What can hang from each mark:
J_890: J_351 J_548 J_971
J_351: J_971
J_996: J_351 J_890
J_936: J_351
J_971: J_351 J_996
J_548: J_351 J_971 J_996

Every row comes from one small tree of marks. The marks that hang from a mark follow it in brackets, in the order of their numbers. Every link used is in the known rows. Which tree was each row made from?
Known rows:
J_996{J_351 J_890{J_548{J_971}}}: |  .01 |  .18 |  .00 | -.07 | -.03 | -.08 | -.12 | -.11 |  .15 |  .06 | -.03 |  .20 |  .40 | -.06 |  .25 |  .03 | -.02 | -.01 | -.33 | -.24 |  .49 |  .02 |  .07 |  .18 | -.04 |
J_971{J_351}: |  .27 | -.01 |  .01 | -.04 | -.03 | -.15 |  .47 |  .07 | -.02 |  .04 |  .13 |  .23 | -.11 | -.10 | -.13 | -.04 | -.04 |  .06 | -.03 |  .12 | -.01 | -.06 | -.01 | -.07 |  .04 |
J_548{J_971}: |  .16 | -.28 | -.15 |  .11 |  .02 | -.05 |  .13 |  .14 |  .04 | -.11 |  .07 | -.41 |  .04 |  .17 | -.14 | -.17 | -.11 | -.15 |  .15 |  .13 | -.37 |  .13 | -.32 | -.01 |  .05 |
J_996{J_351 J_890{J_548 J_971}}: | -.05 |  .19 |  .13 | -.25 | -.05 | -.03 | -.32 | -.24 |  .10 |  .01 | -.06 |  .54 |  .13 | -.08 |  .31 |  .13 |  .11 | -.02 | -.18 | -.33 |  .47 |  .04 |  .02 |  .24 | -.05 |
J_351{J_971{J_996{J_890}}}: | -.11 | -.23 |  .05 | -.08 | -.01 | -.13 | -.16 | -.10 |  .04 | -.06 | -.07 | -.15 | -.06 |  .09 |  .15 | -.16 |  .13 |  .12 | -.16 |  .09 | -.16 |  .06 |  .01 | -.17 |  .07 |
J_890{J_351 J_548 J_971}: | -.01 |  .01 |  .15 | -.18 |  .05 | -.07 | -.29 |  .08 | -.08 | -.12 | -.11 |  .34 | -.31 |  .07 | -.04 |  .23 | -.03 | -.08 |  .29 | -.33 |  .10 |  .13 | -.05 |  .28 | -.07 |
J_971{J_351 J_996}: |  .13 |  .18 |  .00 |  .07 | -.05 |  .00 |  .17 | -.04 | -.04 |  .15 |  .10 | -.10 | -.21 | -.24 | -.11 | -.06 |  .10 |  .32 | -.02 |  .31 | -.33 | -.13 | -.03 | -.18 |  .02 |
J_996{J_351 J_890{J_548}}: |  .03 |  .11 |  .10 | -.16 | -.07 | -.18 |  .10 | -.24 |  .14 |  .04 | -.07 |  .47 |  .34 | -.14 |  .34 |  .14 |  .03 |  .16 | -.30 | -.16 |  .69 |  .01 |  .19 |  .17 | -.02 |
J_548{J_996{J_890}}: |  .09 | -.22 | -.02 |  .06 | -.02 |  .05 |  .33 | -.09 | -.07 |  .00 | -.02 |  .03 |  .12 |  .07 |  .07 |  .04 |  .07 |  .12 |  .03 |  .28 |  .05 | -.12 |  .10 | -.21 |  .04 |
J_548{J_971 J_996}: |  .06 | -.13 | -.18 |  .32 |  .07 |  .24 |  .13 |  .24 | -.09 | -.05 |  .09 | -.66 |  .09 |  .21 | -.21 | -.15 | -.09 | -.21 |  .22 |  .29 | -.55 | -.17 | -.20 | -.14 |  .05 |
J_890{J_351}: |  .12 | -.15 |  .02 | -.19 | -.02 | -.09 |  .35 |  .11 | -.01 | -.03 | -.03 |  .01 | -.28 | -.05 | -.14 |  .19 | -.13 | -.01 | -.12 |  .02 |  .21 |  .15 |  .03 |  .04 |  .00 |
J_351{J_971{J_996{J_890{J_548}}}}: | -.10 | -.21 |  .09 | -.01 |  .01 | -.20 | -.24 | -.13 |  .02 | -.09 | -.11 | -.06 |  .07 |  .11 |  .21 | -.15 |  .12 |  .19 | -.01 |  .00 | -.09 |  .00 |  .08 | -.08 |  .05 |
J_890{J_548}: |  .19 | -.33 |  .07 |  .10 |  .01 | -.35 |  .33 | -.10 |  .00 | -.19 | -.07 |  .22 |  .17 |  .12 |  .14 |  .03 | -.02 |  .23 |  .51 |  .09 |  .07 |  .05 |  .04 |  .13 |  .03 |
J_936{J_351{J_971}}: | -.13 | -.45 |  .01 | -.11 | -.04 | -.08 |  .44 | -.02 |  .08 | -.15 |  .02 |  .04 | -.14 | -.07 | -.06 | -.02 | -.16 | -.19 | -.11 |  .33 |  .15 |  .17 |  .09 | -.10 |  .07 |
J_548{J_351 J_971}: | -.04 | -.01 | -.27 |  .20 | -.01 |  .12 |  .34 |  .14 |  .04 |  .02 |  .14 | -.23 |  .07 |  .01 | -.37 | -.14 | -.17 | -.30 |  .17 |  .05 | -.15 |  .20 | -.13 | -.03 |  .04 |
J_548{J_971 J_996{J_890}}: |  .05 | -.11 | -.15 |  .19 |  .03 |  .19 | -.02 |  .12 | -.04 |  .03 |  .05 | -.40 |  .21 |  .19 | -.08 | -.13 | -.03 | -.12 | -.04 |  .15 | -.24 | -.09 | -.09 | -.18 |  .00 |
J_996{J_351{J_971} J_890}: | -.11 |  .05 |  .06 | -.30 | -.05 | -.06 | -.02 | -.07 |  .15 |  .04 | -.04 |  .18 |  .13 | -.04 |  .24 | -.03 |  .03 | -.14 | -.68 | -.21 |  .52 |  .01 |  .12 |  .03 |  .04 |
J_936{J_351{J_971{J_996}}}: | -.21 | -.33 | -.01 | -.04 | -.04 |  .02 |  .27 | -.09 |  .07 | -.08 |  .01 | -.13 | -.23 | -.15 | -.06 | -.03 | -.08 | -.03 | -.11 |  .43 | -.06 |  .13 |  .08 | -.17 |  .06 |

Which tree is each row?
|  .03 |  .04 |  .08 |  .10 |  .06 | -.03 |  .22 |  .15 | -.13 | -.04 | -.09 |  .01 |  .01 |  .04 | -.06 |  .24 | -.14 |  .08 |  .23 | -.01 |  .23 | -.16 |  .27 |  .09 | -.04 |
J_890{J_351 J_548{J_996}}
|  .04 |  .17 |  .05 | -.06 | -.02 |  .15 | -.25 | -.03 | -.07 |  .06 |  .09 | -.01 | -.46 | -.11 | -.12 | -.04 |  .18 |  .06 |  .15 |  .09 | -.54 | -.03 | -.28 | -.06 |  .00 |
J_890{J_971{J_351 J_996}}
|  .01 | -.10 |  .10 | -.40 | -.05 | -.03 | -.21 | -.07 |  .00 |  .03 | -.07 |  .41 | -.29 | -.04 |  .04 |  .18 |  .06 | -.05 | -.28 | -.23 |  .34 |  .29 | -.05 |  .05 | -.06 |
J_996{J_890{J_351 J_971}}
|  .09 | -.14 | -.05 |  .27 |  .05 | -.14 | -.11 | -.01 |  .00 | -.10 | -.03 | -.33 |  .18 |  .12 |  .04 | -.12 | -.01 |  .19 |  .43 |  .11 | -.38 |  .01 | -.14 |  .07 |  .00 |
J_890{J_548{J_971{J_996}}}
| -.07 |  .13 |  .06 | -.37 | -.08 |  .10 | -.15 | -.20 |  .12 |  .06 | -.01 |  .33 | -.08 | -.14 |  .18 |  .11 |  .13 | -.10 | -.42 | -.20 |  .38 |  .10 | -.10 |  .11 | -.01 |
J_996{J_351 J_890{J_971}}
|  .12 | -.01 |  .16 | -.16 | -.02 | -.19 | -.26 | -.15 | -.01 |  .00 | -.02 |  .73 |  .03 |  .00 |  .19 |  .03 |  .12 |  .11 |  .07 | -.28 |  .22 |  .12 |  .01 |  .09 | -.06 |
J_996{J_890{J_548 J_971{J_351}}}
| -.11 |  .12 |  .05 | -.22 |  .00 |  .22 | -.36 |  .03 | -.07 |  .02 | -.04 | -.13 | -.64 | -.09 | -.16 |  .18 |  .09 | -.02 | -.02 | -.04 | -.27 |  .12 | -.20 |  .04 | -.04 |
J_890{J_351 J_971{J_996}}
| -.03 |  .17 | -.15 |  .13 |  .00 |  .21 | -.13 |  .07 |  .08 |  .05 |  .08 | -.71 | -.02 | -.06 | -.09 | -.14 | -.02 | -.04 | -.13 |  .18 | -.43 | -.03 | -.29 | -.01 |  .02 |
J_548{J_971{J_996{J_351}}}
|  .09 |  .20 | -.12 |  .17 |  .04 |  .22 | -.02 |  .21 | -.07 |  .18 |  .15 | -.25 |  .19 |  .05 | -.17 | -.15 | -.06 | -.15 | -.22 |  .07 | -.23 | -.23 | -.03 | -.21 | -.02 |
J_548{J_971{J_351} J_996{J_890}}
| -.11 |  .04 |  .10 |  .08 |  .11 | -.04 | -.03 |  .25 | -.14 | -.10 | -.10 | -.07 |  .00 |  .19 | -.04 |  .11 | -.16 | -.12 |  .10 | -.18 |  .13 | -.24 |  .29 |  .08 | -.01 |
J_890{J_351{J_971} J_548{J_996}}
|  .00 | -.19 |  .08 | -.33 | -.02 | -.19 | -.01 |  .04 |  .05 |  .01 | -.09 |  .31 | -.08 |  .02 |  .09 |  .07 | -.03 | -.05 | -.48 | -.20 |  .47 |  .21 |  .17 | -.02 | -.01 |
J_996{J_890{J_351{J_971}}}
| -.05 |  .16 | -.13 |  .05 | -.03 |  .17 | -.25 | -.04 |  .11 |  .12 |  .04 | -.50 |  .07 | -.10 |  .02 | -.12 |  .04 |  .04 | -.36 |  .09 | -.19 |  .05 | -.20 | -.05 | -.01 |
J_548{J_971{J_996{J_351 J_890}}}
| -.02 |  .17 | -.08 |  .32 |  .07 |  .13 |  .02 |  .13 | -.03 | -.05 |  .03 | -.37 |  .32 |  .13 |  .00 | -.03 | -.11 | -.10 |  .26 |  .02 | -.14 | -.29 |  .00 |  .11 |  .00 |
J_890{J_548{J_971 J_996{J_351}}}
| -.11 |  .21 |  .01 | -.09 | -.03 |  .33 | -.04 | -.07 | -.03 |  .08 |  .01 |  .00 | -.02 | -.02 |  .07 |  .10 |  .11 | -.12 | -.23 |  .05 |  .11 | -.22 |  .01 | -.05 |  .01 |
J_548{J_996{J_351 J_890{J_971}}}
|  .04 |  .22 |  .13 |  .07 |  .02 | -.01 | -.39 | -.08 | -.09 |  .00 |  .02 |  .20 | -.22 | -.06 |  .02 | -.01 |  .17 |  .19 |  .44 | -.09 | -.40 | -.10 | -.13 |  .09 | -.04 |
J_890{J_548 J_971{J_351 J_996}}
| -.12 |  .10 |  .13 | -.20 | -.01 | -.19 | -.14 | -.13 |  .14 | -.01 | -.09 |  .36 |  .32 |  .01 |  .35 |  .01 |  .03 | -.03 | -.42 | -.34 |  .60 | -.05 |  .24 |  .16 |  .00 |
J_996{J_351{J_971} J_890{J_548}}
|  .00 | -.01 |  .09 | -.07 | -.03 | -.12 | -.16 | -.21 |  .00 |  .08 | -.13 |  .11 | -.03 | -.16 |  .16 |  .13 |  .11 |  .44 | -.10 |  .07 |  .18 |  .11 |  .16 | -.03 | -.06 |
J_971{J_996{J_890{J_351 J_548}}}
|  .01 |  .03 | -.11 |  .02 | -.01 |  .10 | -.29 |  .04 |  .05 |  .10 |  .00 | -.43 | -.08 | -.03 | -.08 | -.07 | -.01 |  .07 | -.24 |  .06 | -.22 |  .19 | -.17 | -.08 | -.04 |
J_548{J_971{J_996{J_890{J_351}}}}
| -.15 | -.01 | -.03 |  .31 |  .06 | -.01 |  .31 |  .07 | -.10 | -.10 | -.01 |  .08 |  .25 |  .14 | -.11 | -.03 | -.06 | -.10 |  .52 |  .00 |  .03 | -.20 |  .29 | -.01 |  .05 |
J_890{J_548{J_351{J_971} J_996}}
|  .11 |  .22 |  .09 |  .03 | -.05 | -.14 | -.07 | -.19 | -.01 |  .19 |  .01 |  .30 |  .07 | -.24 |  .12 | -.01 |  .15 |  .47 | -.08 |  .06 |  .05 | -.09 |  .17 | -.12 | -.05 |
J_971{J_351 J_996{J_890{J_548}}}
| -.10 |  .16 |  .14 | -.10 |  .04 |  .06 | -.52 |  .00 | -.10 | -.04 | -.12 |  .05 | -.41 | -.03 | -.02 |  .21 |  .07 |  .11 |  .29 | -.20 | -.13 |  .08 | -.07 |  .20 | -.09 |
J_890{J_351 J_548 J_971{J_996}}
| -.13 |  .15 | -.30 |  .41 |  .04 |  .40 |  .36 |  .22 | -.09 |  .06 |  .16 | -.50 |  .12 |  .08 | -.45 | -.12 | -.15 | -.35 |  .26 |  .21 | -.34 | -.12 | -.01 | -.17 |  .04 |
J_548{J_351 J_971 J_996}
|  .14 | -.06 |  .09 | -.27 | -.06 | -.07 | -.11 | -.12 |  .01 |  .06 |  .03 |  .53 | -.16 | -.05 |  .08 |  .01 |  .14 |  .01 | -.17 | -.14 |  .13 |  .15 | -.10 | -.04 | -.02 |
J_996{J_890{J_971{J_351}}}
| -.22 |  .04 | -.13 |  .23 |  .03 |  .24 |  .46 |  .15 | -.11 | -.02 |  .08 | -.20 |  .03 |  .10 | -.30 | -.08 | -.05 | -.32 |  .20 |  .14 | -.12 | -.21 |  .21 | -.19 |  .10 |
J_548{J_351{J_971} J_996}
|  .02 | -.03 | -.15 |  .29 |  .03 | -.10 |  .20 |  .05 |  .02 | -.08 |  .04 |  .01 |  .27 |  .07 | -.15 | -.08 | -.14 | -.09 |  .47 | -.07 |  .00 |  .12 |  .03 |  .12 |  .00 |
J_890{J_548{J_351 J_971}}
|  .20 |  .01 | -.03 |  .21 |  .06 | -.22 |  .05 |  .13 |  .00 | -.06 |  .06 |  .01 |  .23 |  .09 | -.05 | -.12 | -.13 |  .01 |  .31 | -.09 | -.16 | -.01 | -.08 |  .11 | -.01 |
J_890{J_548{J_971{J_351}}}
